Every row comes from one small tree of marks. Brackets hold a mark, then the marks that hang from it, in alphabetical order. Every link used is in the known rows. Which tree was each row made from?
Known rows
(nezomar bala (toruzod kose (mivumov (kerek memig)))): [-1.12 -0.69  0.53 -0.10 -0.74  0.27  0.42  2.77  0.25  0.50  0.30  1.26
 -1.78 -1.59  1.05  0.59  1.94  0.04]
(kerek memig (mivumov (toruzod (kose bala)))): [ 0.56  1.22  0.16  0.10 -1.09  2.81 -0.03  1.02 -0.10 -0.73 -2.20  1.40
  0.45 -0.31  0.19 -0.36 -0.21 -0.61]
(nezomar bala (toruzod kose mivumov)): [-0.65 -1.19  0.53  0.11 -0.20 -0.12  0.91  2.23  1.25  0.90  0.64  3.27
 -4.03 -1.08  0.37  1.76  0.66  0.93]
(bala (nezomar (toruzod kose))): [ 0.08 -0.70 -0.07  0.24  0.13 -3.12 -0.26 -0.22 -0.06  1.84  0.80 -0.12
  2.32  1.76 -1.52 -1.14 -1.86  0.02]
(mivumov bala): [ 1.50  0.23  0.03 -0.28 -0.75  3.76 -0.18 -4.20  1.76 -1.43  0.19 -1.45
 -2.23  1.50 -0.84  0.05 -2.06  0.06]
(kose bala (toruzod (mivumov (kerek memig)) nezomar)): [-1.17 -0.05  0.05 -0.10  1.57 -2.91  0.28 -1.03 -0.38 -0.17  0.23  1.00
  0.26 -2.12  1.55  2.10  0.52  0.53]
(nezomar bala (toruzod kose (mivumov kerek))): [-0.96 -1.03  0.46 -0.03 -0.54  0.00  0.37  2.45  0.52  0.29  0.56  1.74
 -2.34 -1.22  0.82  0.92  2.09  0.57]
(kose (bala nezomar) (toruzod mivumov)): [-0.59 -0.44  0.49 -0.26  1.78 -3.55  1.26 -2.60  1.01 -0.07  0.09  1.83
 -3.16 -2.45  0.62  1.30 -0.67  0.90]
(toruzod kose): [ 1.36 -0.64 -0.42  0.35 -0.39  0.68 -0.49 -0.23 -0.19  2.13  1.32  1.95
  1.24  2.12 -1.14 -0.45  0.64 -0.98]
(nezomar bala (toruzod (mivumov (kerek memig)))): [-0.98 -0.40  0.71 -0.23 -0.66  1.10  1.27  1.38  0.53 -1.74  0.17 -0.14
 -2.43 -2.32  0.51  0.86 -0.27  0.51]
(kose (toruzod (nezomar bala))): [-0.54 -0.70 -0.02  0.74  1.16 -2.89  0.73 -0.88  0.89  0.80  1.22  2.64
  1.98 -1.34 -0.93  2.34 -2.57  1.50]
(kerek memig): [ 1.11  0.72  0.02 -0.02 -0.88  2.79  0.65 -1.26 -0.52 -0.51  0.31 -1.53
  1.72  0.04 -1.19 -1.05 -2.97 -1.81]
(mivumov (kerek memig) (toruzod kose nezomar)): [-0.64  0.50 -1.07  0.41  0.45 -0.92 -0.58  3.29 -1.95  1.82 -0.34 -2.86
  4.29  0.44  0.07 -2.15  1.98 -1.33]
(nezomar (toruzod kose)): [ 0.10 -0.89  0.20  0.38  0.27  0.18 -0.16  0.80 -0.42  1.39  1.40  1.63
  1.44  1.97 -1.42  1.20 -1.94  1.11]
(bala (nezomar (toruzod (mivumov kerek)))): [-0.01 -0.23  0.10 -0.16  0.13 -2.03 -0.06 -0.34 -0.63 -0.83  0.45 -2.29
  1.29  1.07 -1.01 -1.37 -1.28  0.44]
(bala (nezomar (toruzod kose (mivumov (kerek memig))))): [-0.24 -0.14  0.03 -0.11 -0.16 -2.27 -0.74  0.92 -1.07  0.97  0.26 -1.73
  2.17  1.24 -0.39 -1.97  0.17 -0.44]
(nezomar toruzod): [ 0.23 -0.62  0.39  0.25  0.29  0.98  0.68 -0.58 -0.11 -0.84  1.27  0.14
  0.77  1.24 -1.97  1.57 -4.16  1.59]
(toruzod mivumov): [ 1.64  0.04  0.06 -0.25  0.05  2.80  0.49 -0.72 -0.24 -2.53  0.69 -0.21
 -3.67  0.82 -0.80  0.26 -0.29  0.36]

Which tree is each row?
[-0.49  0.95  0.05 -0.65 -1.55  1.20 -1.90 -1.82 -0.40 -0.14 -0.77 -5.49
  4.08  0.85  0.82 -3.12  0.98 -1.49] -> (mivumov (bala (nezomar (toruzod kose))) (kerek memig))
[ 0.42 -0.52 -0.54  0.19  0.02 -1.34  0.36  0.94  0.75 -0.45  0.67  1.61
 -3.01  0.02  0.31  1.41  0.62  0.04] -> (toruzod mivumov (nezomar bala))
[ 0.01 -0.72 -1.00  0.67  1.73 -2.75  0.85  1.50  0.59  3.10  0.14  1.83
 -1.75  0.77 -0.58  0.82 -0.20  0.03] -> (mivumov (toruzod (kose bala) nezomar))
[-0.36 -0.17 -0.70  0.02  0.77 -1.33  0.45  0.89 -0.64  1.01 -0.38 -2.08
  0.65 -0.33  0.08 -2.20  2.59 -1.03] -> (mivumov kerek (toruzod (kose (bala nezomar))))
[-0.67  0.97 -0.89 -0.02 -0.05  0.86 -1.58  1.20 -0.31  1.54 -1.29 -4.10
  1.86  0.82  1.07 -2.05  2.55 -0.88] -> (mivumov bala (kerek memig) (toruzod kose nezomar))
[-0.18 -1.06  0.24  0.21  0.40 -0.76  0.19  0.12  0.04  1.76  1.13  2.38
 -0.01  1.21 -0.70  1.71 -1.58  0.74] -> (nezomar (toruzod (kose bala)))
[-0.08  0.39  0.52 -0.08  0.88  1.21  0.15 -0.51 -1.04 -2.12  0.56 -0.71
  0.95 -1.36 -0.22  0.47 -0.32  1.35] -> (kose (toruzod (mivumov (kerek memig))))
[-0.72  0.08  0.58 -0.41  1.25 -0.57  0.99 -2.00 -0.05 -1.29  0.06  0.60
 -1.73 -2.92  1.27  1.51  0.40  0.47] -> (kose bala (toruzod (mivumov (kerek memig))))
[ 0.33  0.04 -0.97 -0.13 -0.38 -0.25 -3.07  1.47 -0.99  1.29  0.38 -0.59
  0.70  3.08  1.75 -0.48  5.54 -0.42] -> (toruzod kose (mivumov bala kerek) nezomar)
[ 1.00 -0.09 -0.33 -0.28 -0.50  1.95 -1.45  1.53 -1.70 -0.12  0.72 -0.30
 -0.24  1.73  0.62 -1.41  4.97 -0.80] -> (toruzod kose (mivumov kerek))
[-0.07 -0.76  0.04 -0.19  0.40 -2.94  1.29 -2.96  1.15  0.67  0.34  0.50
 -1.25 -0.34 -0.39  0.38 -2.44 -0.74] -> (kose (bala (nezomar toruzod)))
[-0.93 -0.01  0.11  0.24  0.87 -1.72  0.04  0.68 -0.37 -0.66  0.59  0.55
  1.52 -1.97  0.53  1.29  0.30  1.08] -> (kose (toruzod (mivumov (kerek memig)) (nezomar bala)))
[-0.65 -0.66  0.34  0.03  1.60 -4.31  1.43 -3.63  1.34  0.98  0.39  1.81
 -0.29 -2.24 -0.17  1.16 -2.33  0.41] -> (kose (bala nezomar) toruzod)
[ 0.77  0.21 -0.29 -0.60 -0.84  1.28 -2.25 -0.04 -0.50  0.21 -0.16 -1.79
 -1.34  1.94  1.39 -2.34  5.46 -0.90] -> (toruzod kose (mivumov (bala nezomar) kerek))
[ 0.16  1.09 -0.18  0.45 -1.19  1.40 -0.40  2.35  0.03  0.04 -2.05  1.81
  1.79 -0.19  0.22 -0.14 -0.04 -0.50] -> (kerek memig (mivumov (toruzod kose (nezomar bala))))
[ 0.84  1.89  0.39 -0.18 -1.51  5.25 -0.39 -0.90  0.87 -2.86 -2.81 -0.98
 -0.66 -0.06  0.01 -0.44 -1.68  0.28] -> (kerek memig (mivumov bala toruzod))
[ 0.88  1.58  0.27  0.11 -1.15  3.99  0.29  0.55 -0.22 -2.60 -2.13 -0.03
  1.05 -0.33 -0.69 -0.48 -2.05  0.03] -> (kerek memig (mivumov toruzod))
[-0.41 -0.19  0.12 -0.48  0.08 -2.13  0.86 -1.98  0.21 -0.05 -0.14 -1.01
 -0.88 -0.93  0.56 -0.48 -0.79 -1.25] -> (kose (bala (nezomar (toruzod (mivumov (kerek memig))))))
[ 0.52  1.79  0.01  0.04 -1.27  3.50 -0.82 -0.21  0.67 -1.99 -2.70 -0.60
  0.58  0.44  0.21 -0.03 -1.62  0.35] -> (kerek memig (mivumov bala (toruzod nezomar)))
